Each row comes from the steps of one walk. Every step used is in the known rows, and no mark comes twice. Write the walk behind each row, first mark first.
In the rows, 128 means zero.
Known rows
siza-sozun-bipigof-rusovu: [153 156 134 132 125 103 124 135 153 117 126 133 126 137 138 130 113 123
 127 140 146 123 136  55 131 157  78]
bipigof-rusovu: [133 129 112 124 129 140 127 132 135 129 129 134 131 142 136 131 125 125
 128 148 121 123 147 116 136 171 117]
sozun-siza-tarin-tezudil-rusovu-bipigof: [133 231 100 147 121 129 129 133  98 120 143 142 129 140 126 106 131 123
 122 142 155 124 124   8 149   4 146]
lezegik-gavi-siza-kogaf-tezudil-rusovu-bipigof: [130 161 112 157 129 143 123 147 121 131 144 127 128 137 120 116 120 137
 128 160 147 122 103 181 140  56 100]
tarin-tezudil-rusovu: [143 184 109 144 121 122 121 110 128 127 141 140 133 155 128 123 132 130
 127 135 131 129 150 116 129  77 115]
rusovu-tezudil: [116 182 121 134 120 138 132 114 126 114 108 128 127 123 124 126 129 128
 126 141 128 123 122 164 126 135 105]
tezudil-tarin: [133 117 121 121 128 120 126 134 128 125 134 133 137 109 125 131 126 124
 130 133 130 131 119 110 141 166 139]
kogaf-tezudil-tarin-siza-gavi-lezegik: [128 182  55 140 144 136 106 119 122 113 136 131 129 143 132 130 113 129
 123 148 125 130 132 130 121 195 197]
rusovu-tezudil-tarin-siza-kogaf: [101 200  75 129 123 136 125 107 136 122 118 137 131 109 123 107 131 124
 125 131 132 125 103 161 129 180  93]
siza-sozun-bipigof: [141 151 151 137 122  93 125 129 145 115 123 128 125 124 131 126 121 126
 127 123 153 127 114  65 124 113  89]
sozun-bipigof-rusovu: [135 145 123 134 126 115 127 145 134 123 126 133 127 133 140 119 112 127
 127 144 145 122 143  69 135 156 117]
tarin-siza-kogaf-tezudil: [122 170  93 149 135 160 117 122 135 143 124 128 126 141 134 109 145 132
 121 138 130 124 122 186 119 162 100]
kogaf-siza-gavi: [126 139  93 125 124 150 110 151 132 129 129 126 121 129 125 142 129 124
 126 100 129 127 143  96 133 139 167]
bipigof-rusovu-tezudil-tarin-siza: [126 204  65 123 127 142 128 125 131 110 118 142 136 122 128 112 121 126
 123 152 128 120 146 141 142 216 100]
sozun-siza-kogaf-tezudil: [121 163 146 144 141 178 121 146 134 148 120 125 122 125 135 113 134 129
 116 153 137 123 120 155 126 153 109]
rusovu-bipigof: [118 133 121 134 122 118 135 130 110 115 129 128 131 121 125 123 131 130
 129 139 143 125 114  91 127  71 111]
gavi-siza-kogaf: [110 125 126 130 127 138 120 142 141 151 136 126 124 115 133 115 115 125
 128 111 126 131 107 150 128 147 101]
tarin-tezudil-rusovu-bipigof: [136 191 102 152 115 113 130 116 111 115 143 138 138 148 122 117 134 131
 127 144 146 125 135  80 127  20 100]
tezudil-tarin-siza-sozun-bipigof-rusovu: [156 173  92 124 130  98 121 141 151 112 132 142 133 122 136 113 113 123
 125 129 150 124 138  40 141 188  83]
bipigof-rusovu-tezudil-tarin-siza-sozun: [143 217  74 121 125 131 124 114 150 101 118 143 136 125 127 121 122 124
 126 149 126 120 135 121 140 214  65]
lezegik-gavi-siza-sozun: [139 145 136 129 130 117 124 152 148 122 134 130 122 120 113 125 102 134
 130 120 130 124 112 123 135 125 112]
bipigof-rusovu-tezudil-tarin: [127 175  97 125 124 142 130 120 135 112 117 137 137 115 126 131 117 123
 127 168 124 121 133 142 147 214 109]
sozun-siza-kogaf-tezudil-tarin: [130 156 137 135 144 174 120 148 134 144 127 131 127 103 132 115 129 126
 119 155 140 125 116 140 138 196 119]
rusovu-tezudil-tarin: [123 173 112 129 123 132 131 117 126 109 115 133 136 103 121 126 126 126
 128 149 129 125 112 151 138 178 123]
sozun-bipigof-rusovu-tezudil: [120 195 118 139 118 124 132 131 134 110 108 134 126 126 134 117 112 128
 124 159 145 116 134 105 133 167  95]
siza-tarin: [129 148 108 129 126 124 126 119 118 130 130 131 126 130 128 132 137 123
 130 127 127 128 105  84 146 121 167]
siza-kogaf: [109 134 128 129 125 135 124 110 141 140 130 129 125 130 129 127 134 124
 129 123 127 129 106 140 125 140 107]
gavi-lezegik: [118 141 119 127 135 129 124 117 130 112 131 125 124 149 133 132 110 133
 127 128 123 132 125 120 111 136 156]
sozun-siza-kogaf-tezudil-rusovu: [143 171 135 138 137 175 117 135 134 146 133 127 126 143 140 119 133 128
 118 156 139 128 137 171 133 116  96]
siza-gavi: [117 140 108 130 124 120 116 116 126 129 130 129 125 130 126 140 125 120
 130 128 124 128 126 108 131 142 167]

Write each row's walk
[145 223 106 137 126 139 121 129 117 134 142 142 127 145 130 110 131 123
 120 132 142 126 137  41 149  63 158]  sozun-siza-tarin-tezudil-rusovu
[148 172 107 128 130  86 122 137 141 112 131 137 132 107 128 108 119 123
 125 111 155 130 118  49 132 146  94]  tezudil-tarin-siza-sozun-bipigof
[128 217  77 132 125 117 128 140 129 105 115 144 134 112 132 100 111 125
 122 149 150 118 137  89 141 197  96]  sozun-bipigof-rusovu-tezudil-tarin-siza
[123 185 105 129 122 148 131 119 134 114 109 134 130 133 130 128 124 126
 126 162 122 117 140 150 133 184  92]  bipigof-rusovu-tezudil
[114 169  58 121 138 114 109 114 125 109 143 135 127 134 130 126 103 125
 128 118 124 133 127  89 121 177 200]  tezudil-tarin-siza-gavi-lezegik
[117 142 129 154 138 159 119 152 140 146 132 127 121 124 119 117 119 138
 126 148 129 121  99 200 133 162 122]  lezegik-gavi-siza-kogaf-tezudil
[116 169  76 127 126 117 113 119 122 128 132 133 123 138 130 122 122 122
 126 116 129 126 138 110 126 142 163]  tarin-siza-gavi
[146 157  88 139 143 146 122 145 123 127 129 134 135 120 131 112 135 131
 121 148 134 126 137 161 136 178 128]  kogaf-tezudil-tarin-siza
[143 183 117 135 126  92 123 133 142 116 124 131 126 128 135 107 117 127
 124 107 155 126 127  60 121 106  84]  tarin-siza-sozun-bipigof
[107 180  64 126 135 119 110 109 125 112 135 128 121 159 133 125 102 130
 125 114 124 130 136  96 108 143 189]  tarin-siza-gavi-lezegik
[160 158 117 127 123 133 116 169 160 116 124 131 122 134 135 131 122 127
 123 111 149 122 151  47 134 158  74]  kogaf-siza-sozun-bipigof-rusovu
[152 205  75 142 119 149 113 139 126 130 143 139 132 160 125 125 146 128
 124 104 132 128 142  67 149  67 149]  kogaf-siza-tarin-tezudil-rusovu
[146 209  90 145 119 118 120 108 120 130 145 142 133 159 129 125 140 124
 127 136 129 129 127  76 146  73 151]  siza-tarin-tezudil-rusovu
[136 238  94 135 117 108 126 125 148 100 106 137 127 136 134 107 113 127
 122 144 150 116 139  86 126 158  52]  tarin-siza-sozun-bipigof-rusovu-tezudil
[143 214 113 133 115 144 122 155 157 102 102 130 124 131 131 129 121 129
 121 128 150 117 139  78 133 164  55]  kogaf-siza-sozun-bipigof-rusovu-tezudil
[136 226 102 135 120  95 126 122 140  98 112 136 132 101 125 106 118 124
 124 127 157 125 109  82 131 154  72]  rusovu-tezudil-tarin-siza-sozun-bipigof
[154 153 112 150 128 138 127 129 105 117 134 124 137 146 130 131 137 131
 126 170 145 126 134 160 133  47  98]  kogaf-tezudil-rusovu-bipigof
[144 213  69 147 113 137 122 142 109 116 145 138 132 148 121 122 150 130
 125 115 147 125 127  30 148  11 138]  kogaf-siza-tarin-tezudil-rusovu-bipigof
[131 210 125 143 121 111 128 156 154 103 113 136 121 119 120 114  90 133
 126 151 149 114 113  96 139 167  78]  lezegik-gavi-siza-sozun-bipigof-rusovu-tezudil
[109 225  34 121 129 132 111 104 131  96 124 142 130 146 132 127  95 125
 124 152 118 123 139 107 128 229 171]  bipigof-rusovu-tezudil-tarin-siza-gavi-lezegik
[121 193  98 149 122 124 125 112 122 130 133 142 130 139 125 119 141 124
 127 134 128 125 111  58 140 112 164]  siza-tarin-tezudil
[146 159 132 137 129 105 124 168 156 118 132 135 121 125 123 118  87 132
 129 135 147 118 123  68 142 155  99]  lezegik-gavi-siza-sozun-bipigof-rusovu
[107 152 145 121 131 155 125 138 137 144 128 130 118 119 133 113 123 126
 121 120 136 126 117 110 126 137 116]  sozun-siza-kogaf
[145 201 118 134 117 105 127 124 152 101 112 136 133 108 131 129 113 120
 128 160 149 120 121  75 141 204  69]  siza-sozun-bipigof-rusovu-tezudil-tarin
[110 170 116 122 137 142 114 131 125 116 132 126 116 141 133 128  91 126
 122 129 132 129 134  66 114 145 204]  sozun-siza-gavi-lezegik
[143 173 107 124 128 112 122 119 144 120 128 135 127 138 128 118 130 128
 125 111 133 127 131 107 121 126  84]  tarin-siza-sozun
[137 203  83 152 116 107 124 134 103 126 152 137 135 136 130 108 125 125
 128 130 143 129 113  50 149  18 130]  gavi-siza-tarin-tezudil-rusovu-bipigof
[148 162  98 118 131 111 121 124 143 117 135 139 134 115 125 122 128 124
 127 113 133 131 121  98 134 163  97]  tezudil-tarin-siza-sozun
[124 133 118 148 144 153 119 157 140 143 137 132 127 104 115 119 118 134
 127 152 130 123  91 191 146 193 137]  lezegik-gavi-siza-kogaf-tezudil-tarin
[170 186  94 145 141 121 117 148 147 115 127 139 135 127 139 114 121 127
 120 159 151 121 143  85 139 211  78]  kogaf-tezudil-tarin-siza-sozun-bipigof-rusovu
[120 202  78 127 124 129 129 123 122 109 116 137 134 108 121 108 124 127
 124 132 133 124 125 148 136 169 109]  rusovu-tezudil-tarin-siza
[104 134 127 133 130 137 123 149 142 142 138 130 120 116 115 114 109 132
 130 118 129 124  97 156 135 137 131]  lezegik-gavi-siza-kogaf
[150 142 123 123 126 146 118 154 152 121 124 126 125 130 125 140 139 129
 125  96 132 128 134 100 127 127  86]  kogaf-siza-sozun
[129 127 117 144 140 155 115 148 140 151 136 126 132 101 133 119 119 124
 125 145 128 130 101 190 139 204 103]  gavi-siza-kogaf-tezudil-tarin
[143 144 112 131 118 111 131 122 109 113 140 129 135 138 127 128 129 129
 130 140 146 129 133 111 134  25 105]  tezudil-rusovu-bipigof
